Each row was made from one small tree. Brackets hold a mark, then the marks that hang from it, in alphabetical order. Every link used is in the known rows. Write each row's tree.
Known rows
[lurobot sero]: +0.98  +1.85  -2.96  +2.21  +4.85  -0.49  -1.07  +3.96  +0.79  -1.83  -2.07  +2.40  -2.14  +0.92  -1.96  -0.17  +2.27  +3.62  -1.47  +0.02  -3.73  -0.03  -2.66
[kenok [lupu [kotar pelaf] tadovon zapamag]]: +0.95  -3.42  -0.07  +2.21  +0.65  +1.32  +1.62  +1.01  +0.47  +0.58  -3.34  +4.34  -1.05  +1.59  +1.63  -3.30  +1.69  +0.21  -2.06  +3.68  -2.79  -2.21  -1.00
[tadovon lupu]: +0.88  +2.81  -0.66  +3.93  +3.47  -1.69  +1.19  +2.28  +1.77  +0.55  -0.48  +4.07  -2.36  -0.49  -3.12  -1.64  +1.72  +3.84  +1.78  -0.43  -2.04  +1.65  -3.19
[lupu kenok [kotar pelaf] lurobot tadovon]: +0.30  -2.74  +2.12  +0.84  -2.48  +1.80  -1.98  -0.44  +0.09  -1.45  -3.93  +3.83  +2.72  +2.02  +0.72  -0.80  +1.56  -0.33  +0.17  +2.60  +3.16  +0.00  +1.84
[sero [lurobot lupu]]: +0.64  +0.27  -1.15  +2.55  +1.51  -0.26  -0.45  +5.73  +0.33  -0.57  -1.16  +2.91  -2.06  +2.15  -2.13  +0.09  +1.36  +1.37  +0.86  +1.05  -2.26  -0.72  -0.86
[tadovon [lupu kenok kotar lurobot]]: +0.10  +1.18  +0.53  +3.27  +1.24  -0.45  +0.76  +0.99  +0.44  -0.20  -1.37  +5.52  +0.33  +0.93  -0.93  -1.77  +1.97  +2.52  +2.30  -1.34  +2.36  +2.02  -1.25
[tadovon [lupu kotar]]: +0.96  +2.13  -1.01  +3.72  +2.93  -0.60  +1.10  +2.23  +1.17  +0.65  -0.42  +4.95  -2.34  -0.07  -2.14  -1.32  +2.02  +3.60  +1.48  -1.05  +0.19  +1.07  -2.76
[lurobot [lupu tadovon] sero]: +1.74  +1.46  -2.90  +2.14  +4.13  +0.31  -3.79  +6.49  -0.57  -2.65  -2.29  +2.60  -0.53  +3.41  -0.72  +0.41  +2.43  +2.36  -2.93  +0.45  -3.52  -0.37  -0.53
[lupu kotar [lurobot sero] tadovon]: +1.42  -1.28  +0.10  +1.22  +1.24  +1.02  -3.05  +2.14  -1.64  -2.76  -3.59  +3.19  +1.17  +2.60  +1.44  +1.44  +1.88  +2.69  -0.77  +2.05  +1.12  -0.72  +0.91
[kotar [lupu [lurobot sero] tadovon] pelaf]: +1.60  -0.17  -2.08  +2.49  +1.88  +0.33  -3.50  +0.90  +3.29  -1.79  -2.50  +0.01  -0.51  +3.35  -0.51  -0.46  +0.35  +2.43  +0.33  +3.20  -0.86  -3.33  -3.49
[kotar lupu pelaf]: +1.19  +1.70  -2.79  +3.16  +2.21  +0.21  -1.56  +1.04  +4.64  +0.22  -1.17  +0.65  -3.50  +1.34  -2.58  -1.44  +0.40  +2.27  +0.96  +2.16  -1.36  -3.29  -4.88
[lupu kenok [kotar pelaf] lurobot]: -0.07  -0.62  +1.00  +1.66  -1.23  +1.55  -0.81  -0.17  +0.89  -1.27  -3.15  +4.08  +0.10  +1.97  -0.09  -0.87  +1.67  +0.61  +1.47  +1.07  +3.09  -0.64  +0.54
[zapamag bera [lupu kotar lurobot tadovon]]: +0.74  +0.45  +3.31  +2.82  +1.99  +1.52  -1.44  +2.99  -1.77  -0.38  -3.51  +3.35  +0.38  -0.24  +1.07  +1.58  -0.54  +4.44  +4.12  +1.17  -3.15  -2.00  +0.25
[pelaf [kotar [lupu kenok lurobot]]]: +0.47  +2.49  -1.05  +2.27  +2.36  +0.70  -0.47  -0.27  +0.94  -0.64  -1.24  +1.85  +0.04  +0.11  -2.16  -2.45  -0.18  +1.54  +3.55  +2.09  +1.55  +2.02  -2.53
[kotar [lupu kenok lurobot] pelaf]: +0.31  +0.81  -1.20  +2.62  +0.41  +0.36  -1.92  -0.33  +3.91  -0.65  -2.15  +1.19  -0.83  +2.37  -1.34  -1.90  +0.38  +1.12  +1.78  +1.90  +0.84  -2.43  -3.25
[lini lupu]: +0.90  +2.60  +1.84  +1.93  +2.48  +2.45  +0.03  +1.53  +0.20  -0.35  -0.33  +3.53  -2.53  -0.51  -2.35  -0.71  +1.95  +2.44  -0.43  +0.75  -4.77  +0.20  +0.35
[lupu zapamag]: +0.15  +0.56  +1.03  +0.04  +0.28  -1.33  -0.43  +1.65  -0.70  +0.11  -3.78  +2.63  -1.68  -1.70  -0.79  -1.14  +1.95  +0.93  +0.41  +2.46  -3.27  -0.76  -0.86
[lini [lupu kenok]]: -0.05  +1.83  +2.28  +1.38  +1.32  +2.80  +0.32  +0.99  +0.15  -0.19  -0.66  +4.34  -0.57  -0.49  -2.28  -1.93  +2.25  +0.88  -0.89  -0.03  -3.48  +1.39  +0.99
[tadovon [lupu kenok [kotar pelaf] zapamag]]: -0.07  -0.42  +0.00  +1.69  +0.02  -0.34  +1.24  +0.81  +0.93  +0.90  -2.13  +5.23  +0.17  -0.16  -0.88  -3.25  +2.51  +0.63  +0.94  -0.62  +0.65  +0.94  -2.15
[lini [lupu kenok kotar tadovon]]: +0.25  -0.25  +2.76  +0.63  -0.11  +4.05  -0.59  +0.81  -0.96  -0.16  -1.19  +5.14  +1.26  -0.08  -0.75  -1.51  +2.50  -0.04  -2.16  +0.42  -1.27  +1.18  +2.28
[zapamag lupu]: +1.20  +3.19  -0.15  +3.73  +2.72  +1.16  +0.13  +3.06  +1.75  -0.18  -2.05  +1.68  -2.01  -1.23  -0.75  -2.35  +0.83  +3.06  +2.17  +0.49  -3.49  +0.24  -1.09
[kenok [lupu zapamag]]: +0.44  -0.79  -0.24  +2.80  +2.38  -0.32  +2.51  +1.62  +0.48  +0.64  -2.80  +4.13  -2.47  +0.54  +0.28  -3.48  +1.53  +1.23  -0.84  +2.65  -4.73  -1.26  -1.83
[kotar [lupu kenok lurobot zapamag]]: -0.62  +0.54  +0.40  +0.70  -0.42  -0.81  -2.15  +0.12  +0.43  -0.23  -3.54  +2.18  +1.04  +0.57  +0.45  -2.06  +0.95  +0.19  +1.44  +1.44  +1.06  -1.23  -1.67
[pelaf [kotar lupu]]: +1.04  +3.16  -2.04  +2.59  +3.56  +0.58  -0.24  +0.69  +1.41  -0.02  -0.56  +1.48  -1.79  -0.60  -3.05  -2.09  -0.20  +2.28  +2.98  +2.22  +0.16  +1.40  -3.61
[lini [lupu kotar tadovon zapamag]]: +0.80  -0.83  +3.25  -0.48  -0.50  +3.31  -1.10  +0.92  -2.19  -0.16  -2.19  +4.16  +0.23  -0.56  +0.60  -0.84  +2.53  +0.22  -1.94  +2.03  -2.87  -0.56  +2.15

Write each row's tree
+0.76  +1.41  -1.91  +0.94  +4.19  -0.65  -3.22  +6.56  -2.16  -1.97  -3.21  +3.33  -1.52  +2.53  -0.32  +1.08  +2.23  +2.67  -1.29  -0.09  -5.34  -2.15  -1.38 -> [lurobot [lupu [zapamag bera]] sero]
+0.53  +1.83  +2.55  +3.39  +2.86  +1.33  -0.70  +3.13  -1.20  -0.29  -2.95  +3.57  -1.46  -0.29  +0.44  +1.50  -0.47  +5.13  +5.08  +0.11  -3.19  -2.46  -0.63 -> [zapamag bera [lupu kotar lurobot]]
+1.11  -1.17  +0.83  +3.96  +2.42  +0.14  +1.21  +1.12  +0.56  -0.66  -2.60  +3.68  -0.89  +2.21  +0.64  -2.11  +0.84  +2.29  -0.36  +3.53  -3.40  -0.56  -0.43 -> [kenok [lupu lurobot tadovon]]
+1.65  +1.29  +0.54  +3.11  +2.47  +1.25  -1.85  +2.98  +0.42  -2.11  -3.33  +1.05  +0.96  +0.77  +1.35  -1.32  +0.80  +3.32  +1.49  +1.52  -3.10  +0.27  +0.25 -> [zapamag [lupu [lurobot sero] tadovon]]
+0.47  +1.98  +0.12  +3.13  +2.23  +1.44  -0.81  +2.55  +0.91  -1.85  -3.08  +2.02  +1.13  +0.63  +0.89  -2.72  +1.15  +2.38  +1.97  -0.47  -1.85  +1.06  -0.03 -> [zapamag [lupu kenok [lurobot sero]]]
-0.12  +0.54  -0.85  +1.76  +0.80  -0.03  -2.03  +1.21  +1.85  +0.51  -2.11  +2.43  +1.19  +0.07  -1.47  -2.25  +0.91  +0.25  -0.64  +1.22  +0.54  +0.03  -2.27 -> [kotar [lupu kenok tadovon]]
-0.77  -2.11  +0.88  -1.09  -1.25  +0.65  -1.78  +0.95  -2.68  -2.12  -5.25  +4.54  +2.75  +1.60  +2.82  -1.17  +2.85  -0.28  -0.30  +0.33  +2.36  -0.39  +1.28 -> [lupu kenok kotar [lurobot sero] zapamag]
-0.12  -2.21  +0.35  +0.62  -0.94  -0.16  -0.98  +4.91  -0.93  -0.39  -2.78  +3.32  +1.30  +1.71  -0.71  -1.11  +1.73  -1.12  -0.16  +1.81  -1.63  +0.04  +0.61 -> [sero [lurobot [lupu kenok tadovon zapamag]]]
+0.04  +1.35  -0.58  +3.21  +1.83  -0.30  +1.40  +1.73  +1.15  +0.83  -0.77  +5.82  -0.45  -0.17  -2.09  -2.50  +2.29  +2.06  +0.99  -1.88  +1.44  +2.28  -2.14 -> [tadovon [lupu kenok kotar]]
+0.78  +0.40  -1.80  +1.44  +0.70  -0.21  -1.71  +0.56  +3.39  +0.37  -2.53  +0.57  -2.50  +0.81  -1.17  -1.96  +0.74  +1.02  +0.78  +2.90  -1.77  -3.86  -4.34 -> [kotar [lupu zapamag] pelaf]
+0.67  +0.54  +2.20  +2.82  +2.58  +1.65  -0.82  +3.76  -1.09  +0.63  -2.95  +3.71  -0.34  -1.35  -0.06  +0.80  -0.21  +3.99  +2.74  +0.60  -4.04  -1.76  -0.75 -> [zapamag bera [lupu kotar tadovon]]
+1.47  +0.08  -0.76  +2.63  +0.68  +0.18  -3.02  +0.10  +3.46  -0.95  -2.40  +0.11  -0.98  +2.47  -0.87  -0.62  -0.07  +2.05  +1.29  +3.83  -0.44  -3.23  -2.94 -> [kotar [lupu lurobot tadovon] pelaf]
+0.64  -0.44  -0.51  +0.55  +0.96  -0.84  -3.74  +1.33  -0.22  -1.43  -3.84  +1.03  +1.36  +1.62  +1.32  -0.64  +0.96  +1.52  -0.06  +2.69  -0.69  -2.16  -1.91 -> [kotar [lupu [lurobot sero] tadovon zapamag]]
+1.25  +2.08  -1.47  +2.21  +2.94  +0.70  -0.76  +0.51  +1.04  -0.13  -0.97  +1.39  -0.45  -0.56  -2.72  -2.10  -0.26  +1.84  +2.31  +3.05  +0.14  +1.65  -3.02 -> [pelaf [kotar [lupu tadovon]]]
+0.34  -2.19  +0.10  +2.68  +2.18  +0.78  +2.38  +1.56  +0.22  +1.07  -2.90  +5.18  -2.94  +1.32  +0.68  -2.01  +1.12  +1.78  -0.10  +2.46  -4.19  -3.55  -2.45 -> [kenok [lupu [kotar pelaf] [zapamag bera]]]
+0.44  +1.87  +0.73  +1.17  +1.77  -0.85  -2.25  +4.99  -1.86  -0.24  -3.01  +3.66  -2.44  +0.78  -1.15  +0.81  +1.48  +1.79  +0.87  +1.29  -4.36  -2.08  -0.35 -> [lurobot [lupu [zapamag bera]]]
+1.02  +0.12  -1.32  +4.48  +4.53  +0.07  +1.54  +2.12  +0.98  -1.41  -2.18  +3.74  -2.23  +3.08  +0.43  -2.09  +1.29  +3.42  -0.36  +1.80  -3.93  -1.07  -1.90 -> [kenok [lupu [lurobot sero]]]
+1.76  +0.55  +0.02  +3.15  +1.04  +2.77  -0.83  +2.52  +1.70  -0.24  -2.50  +1.94  -0.62  -0.23  +0.57  -2.17  +0.92  +1.94  +1.01  +1.54  -1.57  -0.78  -0.34 -> [zapamag [lupu [kotar pelaf] tadovon]]
-0.47  +1.28  +1.73  +2.86  +2.34  +1.80  +0.24  +3.36  -0.55  +0.95  -2.66  +4.70  -0.19  -1.46  -0.55  -0.50  +0.19  +3.09  +3.26  -1.37  -2.83  -0.94  -1.02 -> [zapamag bera [lupu kenok kotar]]
-0.34  -4.29  +1.86  -1.59  -3.81  +1.53  -1.20  -0.04  -0.74  +0.25  -4.94  +4.23  +3.06  -0.35  +1.16  -2.54  +2.54  -2.76  -2.00  +2.79  +1.29  -0.37  +1.21 -> [lupu kenok [kotar pelaf] tadovon zapamag]
+0.21  -1.81  -0.55  +1.63  -0.26  +0.86  -0.95  +5.23  -0.46  -0.46  -1.74  +3.99  +0.56  +2.40  -1.01  -0.51  +1.73  -0.41  -0.31  +0.89  +0.22  -0.02  +0.55 -> [sero [lurobot [lupu kenok kotar tadovon]]]
-0.10  -1.98  +2.59  +0.65  -2.04  +1.27  -1.96  +0.18  -1.46  -1.31  -4.01  +4.57  +3.34  +1.19  +1.00  -0.52  +1.77  -0.15  +0.00  +1.77  +3.62  +1.18  +2.58 -> [lupu kenok kotar lurobot tadovon]
-0.41  +0.51  +0.89  +0.48  +0.08  +0.57  -2.07  +4.38  -2.47  +0.07  -3.32  +5.44  -0.51  +1.07  -0.11  -0.08  +2.08  +0.01  +0.03  -0.15  -0.85  -1.44  +0.60 -> [lurobot [lupu kenok kotar [zapamag bera]]]
-0.36  -0.74  +1.84  -0.40  +0.36  -0.27  -0.58  +2.22  -2.73  +0.85  -4.02  +4.87  -1.79  -1.47  -0.02  +1.22  +1.55  +1.94  +1.27  +1.32  -2.05  -2.87  -0.95 -> [lupu kotar [zapamag bera]]
+1.19  +1.72  -1.15  +3.67  +3.55  -0.67  -0.05  +2.34  +0.34  -1.19  -1.18  +4.47  -1.17  +1.90  -0.58  -0.39  +2.03  +4.52  +1.79  -1.11  +0.53  +0.62  -2.35 -> [tadovon [lupu kotar [lurobot sero]]]
+0.66  +1.06  -0.19  +0.92  +2.31  +0.20  -0.93  +0.49  -0.44  +0.29  -1.90  +1.75  +0.12  -1.16  -2.03  -1.49  -0.41  +1.54  +2.87  +3.39  -1.12  +0.67  -2.96 -> [pelaf [kotar [lupu tadovon [zapamag bera]]]]
+1.35  +0.24  -1.94  +2.59  +1.29  +0.35  -2.37  +0.83  +4.15  +0.07  -1.69  +0.47  -1.69  +1.36  -2.03  -1.34  +0.36  +1.50  +0.00  +3.21  -1.29  -2.92  -3.94 -> [kotar [lupu tadovon] pelaf]
+0.87  -1.24  -0.81  +2.03  +0.51  +0.63  -1.17  +5.62  -0.48  -0.57  -1.56  +3.47  -0.82  +2.47  -1.06  +0.38  +1.53  +0.68  +0.02  +1.51  -0.66  -0.90  +0.07 -> [sero [lurobot [lupu kotar tadovon]]]
+0.31  +0.75  -0.61  +0.61  +1.08  +0.64  -0.71  -0.11  +0.22  +0.14  -2.16  +1.90  +1.54  -1.04  -1.63  -3.31  +0.19  -0.18  +1.88  +2.92  +0.74  +2.21  -2.20 -> [pelaf [kotar [lupu kenok tadovon zapamag]]]
+1.12  +2.37  -0.88  +3.86  +4.14  -1.76  +0.04  +2.29  +0.95  -1.35  -1.22  +3.48  -1.16  +1.44  -1.61  -0.77  +1.75  +4.73  +2.13  -0.53  -1.73  +1.32  -2.70 -> [tadovon [lupu [lurobot sero]]]
+1.61  +2.22  -1.68  +2.92  +1.77  +1.37  -2.17  +4.59  +0.75  -0.76  -1.48  +3.51  -3.80  +2.55  -1.41  +0.15  +1.95  +1.74  -0.14  +0.69  -0.68  -2.07  -0.57 -> [lurobot [lupu [kotar pelaf]]]
+0.97  +1.07  -0.03  +1.07  +1.46  +0.32  -1.36  -0.32  -0.30  -0.74  -2.33  +1.03  +0.66  -0.20  -0.93  -1.87  -0.26  +1.26  +3.13  +3.97  +0.41  +1.12  -2.00 -> [pelaf [kotar [lupu lurobot tadovon zapamag]]]
+0.90  +0.16  +0.73  +2.29  +0.59  -0.85  +0.20  +0.58  +0.29  -0.31  -2.40  +4.00  -1.12  +1.06  +0.19  -1.30  +1.84  +2.71  +2.71  +0.88  +0.37  -0.66  -1.80 -> [tadovon [lupu [kotar pelaf] lurobot zapamag]]
+0.21  +1.62  -0.51  +3.32  +3.00  -1.40  +0.39  +1.73  +0.95  -1.16  -1.51  +4.34  +0.81  +1.36  -1.57  -2.02  +2.03  +3.26  +1.63  -1.39  -0.44  +2.46  -2.09 -> [tadovon [lupu kenok [lurobot sero]]]
+0.06  -2.35  +0.73  +0.51  -0.39  +1.51  -2.61  +1.33  -1.68  -2.51  -4.10  +4.34  +3.99  +2.41  +1.55  -0.27  +2.27  +0.50  -1.46  +0.86  +2.89  +1.06  +1.83 -> [lupu kenok kotar [lurobot sero] tadovon]
+0.30  +0.65  +1.62  +1.35  +0.48  +4.21  +0.23  +0.54  +0.62  -0.13  -0.67  +4.71  -0.96  +0.45  -1.47  -1.80  +2.43  +0.50  -1.12  -0.04  -1.60  -0.01  +0.89 -> [lini [lupu kenok [kotar pelaf]]]
+1.46  +1.50  +1.88  +3.20  +1.22  +1.17  -1.38  +2.17  +0.53  -1.29  -3.23  +1.17  +0.52  -0.19  +0.94  -1.52  +0.40  +2.78  +2.49  +2.15  -2.60  +0.33  +0.79 -> [zapamag [lupu lurobot tadovon]]
+0.63  +1.19  +3.92  +0.26  +0.39  +1.86  -0.86  +0.29  -1.73  -1.23  -2.31  +3.01  -0.89  +0.06  +0.16  -0.46  +1.97  +1.68  +0.74  +2.09  -4.23  -0.68  +1.81 -> [lini [lupu lurobot zapamag]]
+0.00  +1.20  +1.94  +1.17  +0.80  +3.90  +0.23  +1.05  -0.44  -0.07  -0.67  +5.28  -0.60  -0.12  -1.28  -1.58  +2.57  +0.64  -1.23  -0.63  -1.28  +0.81  +1.27 -> [lini [lupu kenok kotar]]
+1.39  +0.09  +2.12  +1.12  +1.65  +3.69  -1.97  +1.44  -1.74  -2.23  -1.55  +3.81  +0.42  +1.94  +0.67  +0.58  +2.24  +2.42  -1.41  +1.23  -2.06  -0.41  +2.08 -> [lini [lupu kotar [lurobot sero] tadovon]]
-0.41  +0.60  +3.21  -0.33  -0.16  +2.38  +0.11  +0.50  -1.13  -0.01  -2.00  +4.28  +0.40  -1.15  -0.84  -2.45  +2.58  -0.38  -1.04  +0.70  -3.90  +0.87  +1.44 -> [lini [lupu kenok zapamag]]
+0.97  -3.23  +1.31  -0.82  -2.17  +1.00  -1.66  +0.77  -0.75  -0.01  -4.49  +3.01  +0.29  -0.24  +1.08  -0.84  +2.16  -0.60  -1.30  +3.99  -0.47  -2.14  +0.31 -> [lupu [kotar pelaf] tadovon zapamag]
+1.28  +0.47  +0.41  +2.42  +0.39  +1.13  -1.29  +0.63  +0.88  -1.55  -2.68  +2.86  -2.75  +2.17  -0.16  +0.86  +1.24  +2.91  +2.26  +2.21  +1.34  -2.44  -0.34 -> [lupu [kotar pelaf] lurobot]
+1.06  -0.57  -1.68  +4.21  +3.89  +1.13  +1.41  +2.21  +0.37  -1.22  -2.10  +4.70  -2.26  +3.52  +1.40  -1.76  +1.59  +3.24  -0.73  +1.24  -1.66  -1.66  -1.44 -> [kenok [lupu kotar [lurobot sero]]]
